Known rows, with every step that occurs:
J -> S: [ 0.56  0.92 -3.45  0.90  0.25  2.29 -0.14  1.78 -2.05  0.07  0.04  0.26
 -0.03  0.20 -3.52  1.92  0.39 -1.54  0.94 -0.13  2.17 -0.05 -1.01 -2.05
 -0.56  0.61 -0.74 -0.22 -0.96]
D -> S -> A -> U: [ 0.54  0.61 -2.36 -0.88 -1.63  0.43  1.19 -1.94 -0.34 -1.12 -1.63 -0.44
  0.87  2.64  0.56 -3.36  6.66 -1.19 -0.62 -0.11 -0.74 -0.58 -0.32 -1.04
  1.69  2.18  1.19 -6.16 -0.93]
D -> U -> A: [ 0.69 -0.16 -0.46 -1.23 -0.64 -1.82  3.04 -3.44  1.05  0.38 -0.99 -0.85
 -0.50  0.61 -0.38 -5.29 -1.15 -0.63  0.17 -3.93  1.49  3.90 -0.60  0.70
 -0.68  1.21  0.57 -0.52 -0.06]
A -> S -> D: [ 0.72  1.82 -3.49 -2.37  1.26  0.42  0.72  2.28  0.09  0.27 -1.46 -0.55
 -1.02 -0.10 -0.14  2.07  1.94 -0.12 -3.48  0.74 -1.58  0.10 -0.24 -2.13
  2.99  2.80  2.25  0.52 -0.88]
S -> A: [-0.03  0.60 -1.88 -1.24 -0.23  0.89  1.01 -0.99 -1.95 -1.59 -0.18 -0.18
 -1.55  2.68  1.35 -2.08  0.15 -0.91  0.30 -0.33  1.44 -0.13 -0.83 -0.39
  1.18  1.89  1.04 -5.59 -0.54]
F -> S -> A -> U -> D: [-1.28  2.78  0.15  0.93 -0.35 -2.40  1.37  2.06  0.23 -0.76 -1.63 -0.69
  0.82  1.94 -0.07  0.56  3.57 -1.34 -0.47 -3.71  1.33 -3.90  0.50 -0.24
  0.12  1.11  1.35 -4.54 -0.29]
J -> S -> A -> U: [-0.66  0.94 -2.87 -0.41 -1.54  1.38 -0.12 -0.73 -1.80 -0.92 -0.18 -0.63
  0.91  2.10 -0.51 -2.06  6.31 -1.85 -0.26 -1.12  0.20 -1.83 -1.66 -1.86
 -0.27  1.42  1.41 -5.72 -1.21]
J -> U -> F: [ 1.19 -1.42 -0.30  0.41  0.61  1.69 -0.36  2.15 -1.33 -0.45 -2.06 -1.67
 -0.57 -0.26 -1.28  1.06  1.68 -1.69  1.28 -4.61  0.91  1.75 -1.03 -0.62
  1.16 -2.77  1.51 -2.27  1.05]
F -> S -> J -> U: [-2.12  0.26  1.83  1.74 -1.29  0.56  0.12 -1.40 -4.66  0.07 -0.70 -0.67
  0.34 -2.00 -1.96  4.85  0.57 -2.10  0.59 -3.92  0.58  0.67 -0.33 -0.67
  0.31  1.03  0.82  0.31 -0.36]
D -> S -> J: [-0.87 -0.57 -1.04  1.12 -0.22  2.47  2.62 -1.05 -4.21 -0.56 -1.85  0.22
 -0.11  0.43 -1.71  0.65 -0.99 -1.52 -0.63  2.39  0.28  3.37  1.34  1.11
  3.61  2.48  0.27  1.59 -0.52]
J -> S -> D -> U -> F: [ 1.78 -1.85 -0.53 -0.75  1.27  3.98  1.97  4.14  1.57 -1.02 -2.49 -0.85
 -0.23  0.33 -0.50  0.41 -1.26 -1.68 -1.88 -3.86  1.94  4.99 -0.54 -0.25
  0.33 -1.89  1.39 -0.43  0.91]
D -> S: [ 2.89  0.07 -2.66 -0.11  0.11  0.32  2.55 -0.67  0.54 -0.16 -2.56  0.79
 -0.19  1.40 -1.41 -0.90  0.85 -0.13  0.26  1.92  0.23  2.66  1.69 -0.12
  3.32  2.05 -1.29 -0.83 -0.57]
D -> U -> F -> S: [ 1.39 -1.37  4.97  0.88  1.84  2.81  2.64  0.15  1.14 -0.36 -2.91 -0.88
  0.41  0.05 -1.64  1.02 -0.77 -0.88  0.19 -5.31  2.12  3.51  1.82  0.61
 -1.17 -0.86 -0.32 -1.26  1.55]
A -> U -> D: [-0.82  2.96 -0.76  0.93 -0.19 -2.31  1.21  3.25  0.40  0.09 -1.47 -0.73
  1.04  1.22 -0.83  0.77  4.05 -0.81 -0.53 -2.89  0.18 -4.07 -0.18 -0.42
  0.57  0.13  1.58 -3.14 -0.69]
D -> U -> A -> S: [ 0.88  0.58 -3.37 -0.85  0.79 -1.82  2.00 -0.88 -0.66  1.76 -1.20 -0.78
 -1.24 -0.70 -2.81 -5.20  0.93 -0.96 -0.41 -1.17 -1.87  1.36 -1.41 -0.82
  1.39  2.63  0.98 -1.26 -0.36]
U -> F: [ 1.55 -1.46 -0.16 -0.13  2.03  2.92  0.69  2.19 -0.54 -0.59 -2.16 -1.62
 -0.82  0.81 -0.94 -0.96  0.95 -1.00  0.86 -2.32  1.06  2.10 -0.17  0.19
  1.42 -2.35  1.47 -2.15  1.20]
J -> U -> D -> S -> A: [ 0.83  0.75 -3.51 -0.05 -1.08 -1.71  1.94  0.00 -0.59 -1.87 -1.94  0.59
 -0.95  2.72  0.93 -0.84 -0.17 -1.80  0.16 -0.42  2.20  0.01  0.62 -0.21
  2.97  2.52  0.02 -4.67 -0.29]
D -> S -> F: [ 0.12 -0.17 -1.31 -0.80  1.54  3.51  1.43  0.18  3.91 -0.37 -2.45  0.07
 -1.86  0.88 -1.23  0.01  1.73 -1.30 -0.10  2.39  0.11  0.56  2.41 -0.07
  3.79  2.34 -0.10  2.56  0.72]
A -> S -> J -> U -> F: [-0.42 -1.73 -0.89  1.12  0.89  2.38 -0.45  2.27 -3.69 -0.30 -1.89 -1.71
 -0.71 -1.34 -2.15  1.05  1.28 -2.75  0.72 -3.42 -0.11  1.95 -1.16 -0.31
  2.18 -1.82  2.19 -0.98  0.95]
F -> S: [ 0.56  0.74  3.92  0.62  1.20  0.94  1.73 -1.97 -0.22  0.23 -1.57 -0.48
  0.35  0.41 -1.76  2.39  0.55  0.04  0.72 -2.80  1.47  0.40  2.12 -0.43
 -0.88  1.34 -0.85 -0.95  0.41]

Rows:
[-1.18  2.81 -2.40  0.97 -0.61 -1.96  0.84  3.31 -0.40 -0.83 -1.11 -0.37
  0.73  1.90 -0.48  0.44  3.45 -1.85 -0.38 -2.75  1.57 -4.23 -0.44 -0.83
  0.36  0.79  1.42 -4.30 -0.76]	J -> S -> A -> U -> D
[ 0.51 -0.04  0.81 -1.81 -0.39 -1.85  3.33 -3.51  2.17 -0.03 -1.64 -1.06
 -0.26  0.56  0.40 -3.06 -1.24 -0.51 -1.40 -4.55  2.19  4.31  0.60  0.26
 -0.91  2.02  0.66  1.16  0.16]	F -> S -> D -> U -> A
[-1.65  0.38 -1.01  1.90 -0.60  0.83  2.62  0.57 -3.46 -0.71 -2.26  0.10
  0.68  0.53 -1.66  0.98  0.57 -2.05 -1.09  1.19  0.35  1.31  1.40  1.24
  3.39  2.27  0.75  1.13 -0.43]	A -> U -> D -> S -> J
[ 2.27  1.32 -2.81  0.96  0.34 -1.92  3.05  1.96  1.35 -0.29 -3.40  0.86
 -0.03  1.66 -1.38  0.50  0.01 -0.63  0.03  0.61  1.39  0.44  2.23  0.34
  3.42  1.75 -1.03 -0.59 -0.09]	U -> D -> S
[ 0.69 -0.83  4.52  0.72  1.63  2.36  1.21 -0.78  0.10 -0.16 -2.64 -1.67
  0.80  0.49 -1.91  0.95  3.70 -0.96  0.60 -4.50  1.21  0.97  1.82 -0.25
 -0.89 -0.72  0.36 -2.04  1.24]	A -> U -> F -> S
[ 1.00  0.91 -3.37 -0.34 -0.35 -1.10  2.44  0.12 -0.36 -1.93 -2.13  0.63
 -1.13  3.23  1.04 -1.84 -0.50 -1.49 -0.04  0.47  2.19  0.06  1.21  0.21
  3.06  2.69 -0.04 -4.67 -0.14]	U -> D -> S -> A
[-0.25  0.76 -1.44 -0.18  1.65  1.92  1.70  2.00  4.51 -0.49 -2.90  0.05
 -1.51  0.96 -1.11  0.94  1.22 -1.69 -0.15  1.59  0.84 -1.02  2.82  0.30
  3.91  2.10  0.19  2.83  0.69]	U -> D -> S -> F
[-2.21  0.42 -1.71  1.04  0.78  2.33  1.16  0.52 -6.01  0.49 -0.61 -0.56
 -0.89 -1.12 -2.87  0.18  0.13 -1.77 -0.81  1.78 -1.87  0.76 -0.93  0.18
  2.99  2.61  1.88  0.57 -0.77]	A -> S -> J
[ 0.28 -0.75  1.58 -0.31  1.04  1.88  1.32 -1.41 -1.16 -2.00 -1.71 -0.81
 -1.13  2.27  0.72 -0.87 -0.07 -1.47  0.58 -2.80  2.87  1.05  1.06  0.02
  0.24  0.95  0.52 -4.90  0.88]	U -> F -> S -> A
[ 0.55 -1.51 -0.56 -0.49  0.72  2.79  0.21  1.08 -0.89 -1.41 -2.16 -2.03
 -0.03  1.84  0.20 -3.05  4.89 -1.83  0.16 -2.80  0.42  0.79 -0.80 -0.23
  1.14 -1.77  2.35 -5.46  0.72]	S -> A -> U -> F
[-0.17  0.62 -3.89 -0.29 -0.44  1.76  0.26  0.06 -2.53 -1.80  0.13  0.28
 -1.08  2.12 -0.48 -0.68 -0.28 -2.08  0.69  0.03  2.91 -0.27 -1.26 -1.52
  0.25  1.89  0.12 -4.29 -0.58]	J -> S -> A
[ 0.32  1.03 -4.35 -0.50  0.31 -2.99 -0.02 -1.55 -2.22  1.90 -0.76 -1.39
 -1.42 -1.47 -3.20 -3.16  2.80 -1.41  0.85 -1.52 -1.89 -0.69 -1.64 -1.67
  2.01  2.33  1.27 -1.15 -0.37]	J -> U -> A -> S
[-1.97  0.43 -0.42  1.20 -1.78  0.57 -0.24 -0.37 -5.05  0.00 -0.09 -0.44
  0.01 -1.31 -1.49  3.70  0.78 -2.10  0.46 -2.82 -0.10  0.62 -1.51 -0.63
  1.29  0.66  1.45 -0.21 -0.64]	S -> J -> U
[ 1.40 -0.05 -3.26 -0.97 -0.53  0.49  2.20 -1.76 -0.90 -1.86 -1.72  0.57
 -1.25  3.10  1.05 -2.58  0.13 -1.14  0.17  1.31  1.56  1.57  0.84 -0.16
  2.92  2.88 -0.18 -4.79 -0.31]	D -> S -> A
[ 0.39 -1.18  2.17 -0.35  0.71  2.20  2.17 -1.04 -0.48 -1.95 -1.92 -0.47
 -0.85  2.09  0.81 -1.22 -1.04 -1.58  0.12 -3.70  2.88  2.27  0.87  0.40
 -0.21  0.93  0.41 -4.94  1.01]	D -> U -> F -> S -> A
[-2.25  2.32 -0.76  2.19 -0.84 -2.42  0.66  3.51 -2.61 -0.12 -1.08 -0.31
  0.10 -0.64 -1.20  4.44 -0.54 -1.96  0.06 -3.86  1.34 -2.36 -0.43 -0.07
  1.36  0.19  1.48 -0.26 -0.52]	S -> J -> U -> D
[-2.45 -0.01  3.73  1.57  0.54  2.95  1.99 -1.83 -4.81 -0.32 -1.01 -0.60
  0.18 -0.69 -1.93  2.90 -1.12 -1.45 -0.36 -0.94  1.09  1.97  1.40  1.16
  0.57  2.02  0.66  1.70  0.05]	F -> S -> J
[-1.37  0.34 -1.05  1.90 -0.10  0.87  2.83  0.73 -3.66 -0.75 -2.30  0.33
 -0.04  0.41 -1.59  1.44 -1.55 -1.88 -0.88  1.44  0.98  1.90  1.66  1.45
  3.66  2.33  0.41  1.77 -0.23]	U -> D -> S -> J
[-1.35  0.10 -1.89 -1.36  1.90  1.95  0.97  0.00  3.11  0.91 -1.35 -1.16
 -2.45 -0.70 -2.21 -3.05  1.98 -1.89 -0.43  0.35 -1.44 -0.26  0.24 -0.40
  2.45  2.60  1.40  2.36  0.71]	D -> U -> A -> S -> F
[ 0.53 -1.49 -1.50  0.00  0.66  3.18 -0.12  1.57 -1.15 -1.39 -2.04 -1.87
  0.08  1.70 -0.67 -2.32  4.58 -2.34  0.31 -2.72  1.15  0.60 -1.08 -0.90
  0.58 -1.78  1.94 -4.83  0.74]	J -> S -> A -> U -> F
[ 1.95 -2.15  0.82 -0.20  1.34  3.53  2.34  2.99  1.03 -0.67 -2.45 -0.88
 -0.41  0.48 -0.69 -1.77 -0.98 -1.31 -0.19 -4.07  0.98  4.73 -0.61  0.71
  0.43 -2.43  1.22 -2.46  1.05]	D -> U -> F
[-1.52  0.47 -2.32 -1.38  2.31  1.65  0.21 -0.37  2.37  0.93 -1.20 -1.53
 -2.84 -0.53 -2.35 -2.62  2.78 -1.78  0.13  1.09 -1.41 -1.57  0.56 -0.82
  2.89  2.70  1.63  2.46  0.49]	U -> A -> S -> F
[ 1.16 -1.07  4.42  0.82  2.26  2.37  1.43 -0.44  0.03 -0.27 -2.73 -1.30
 -0.09  0.37 -1.94  1.76  0.66 -0.66  0.99 -4.02  2.19  1.63  2.25  0.10
 -0.63 -0.79 -0.17 -1.00  1.49]	U -> F -> S
[ 1.87 -1.66 -0.67 -1.06  1.69  3.25  2.07  4.05  1.57 -0.62 -2.87 -1.06
 -0.72  0.04 -0.38 -0.80 -0.62 -1.44 -2.20 -3.33  0.13  4.67 -0.56 -0.09
  1.49 -1.36  1.99 -1.13  0.90]	A -> S -> D -> U -> F
[-1.25  0.83 -2.00 -1.05  2.50  3.44 -0.04  1.79  2.16  0.83 -1.27 -0.88
 -2.56 -0.64 -2.40 -0.39  3.00 -1.49 -0.33  2.03 -2.16 -2.18  0.38 -1.09
  3.16  2.42  1.58  1.62  0.35]	A -> S -> F
[ 1.23  0.73 -1.38 -1.82 -0.08  1.44  3.07  2.76  2.01  0.22 -1.52  0.55
 -0.14 -0.23 -0.05  0.29 -1.24 -0.40 -3.94 -2.07 -1.22  3.77 -1.11 -0.87
  1.09  2.04  1.44 -0.56 -0.74]	A -> S -> D -> U
[-2.27 -0.14 -1.45  0.66  0.12  0.80  2.17 -1.12 -5.09  0.62 -0.70 -0.75
 -0.96 -1.34 -2.68 -2.48 -0.93 -2.24 -1.00  0.27 -1.28  2.67 -0.92  0.81
  2.25  2.85  1.76  1.37 -0.42]	D -> U -> A -> S -> J
[ 1.77 -1.84  0.36 -1.16  1.35  3.61  2.32  3.58  1.83 -1.01 -2.88 -1.09
 -0.40  0.57  0.40 -0.19 -1.11 -1.16 -1.95 -4.07  1.09  5.13 -0.42  0.36
  0.99 -1.89  1.84 -1.10  1.15]	S -> D -> U -> F
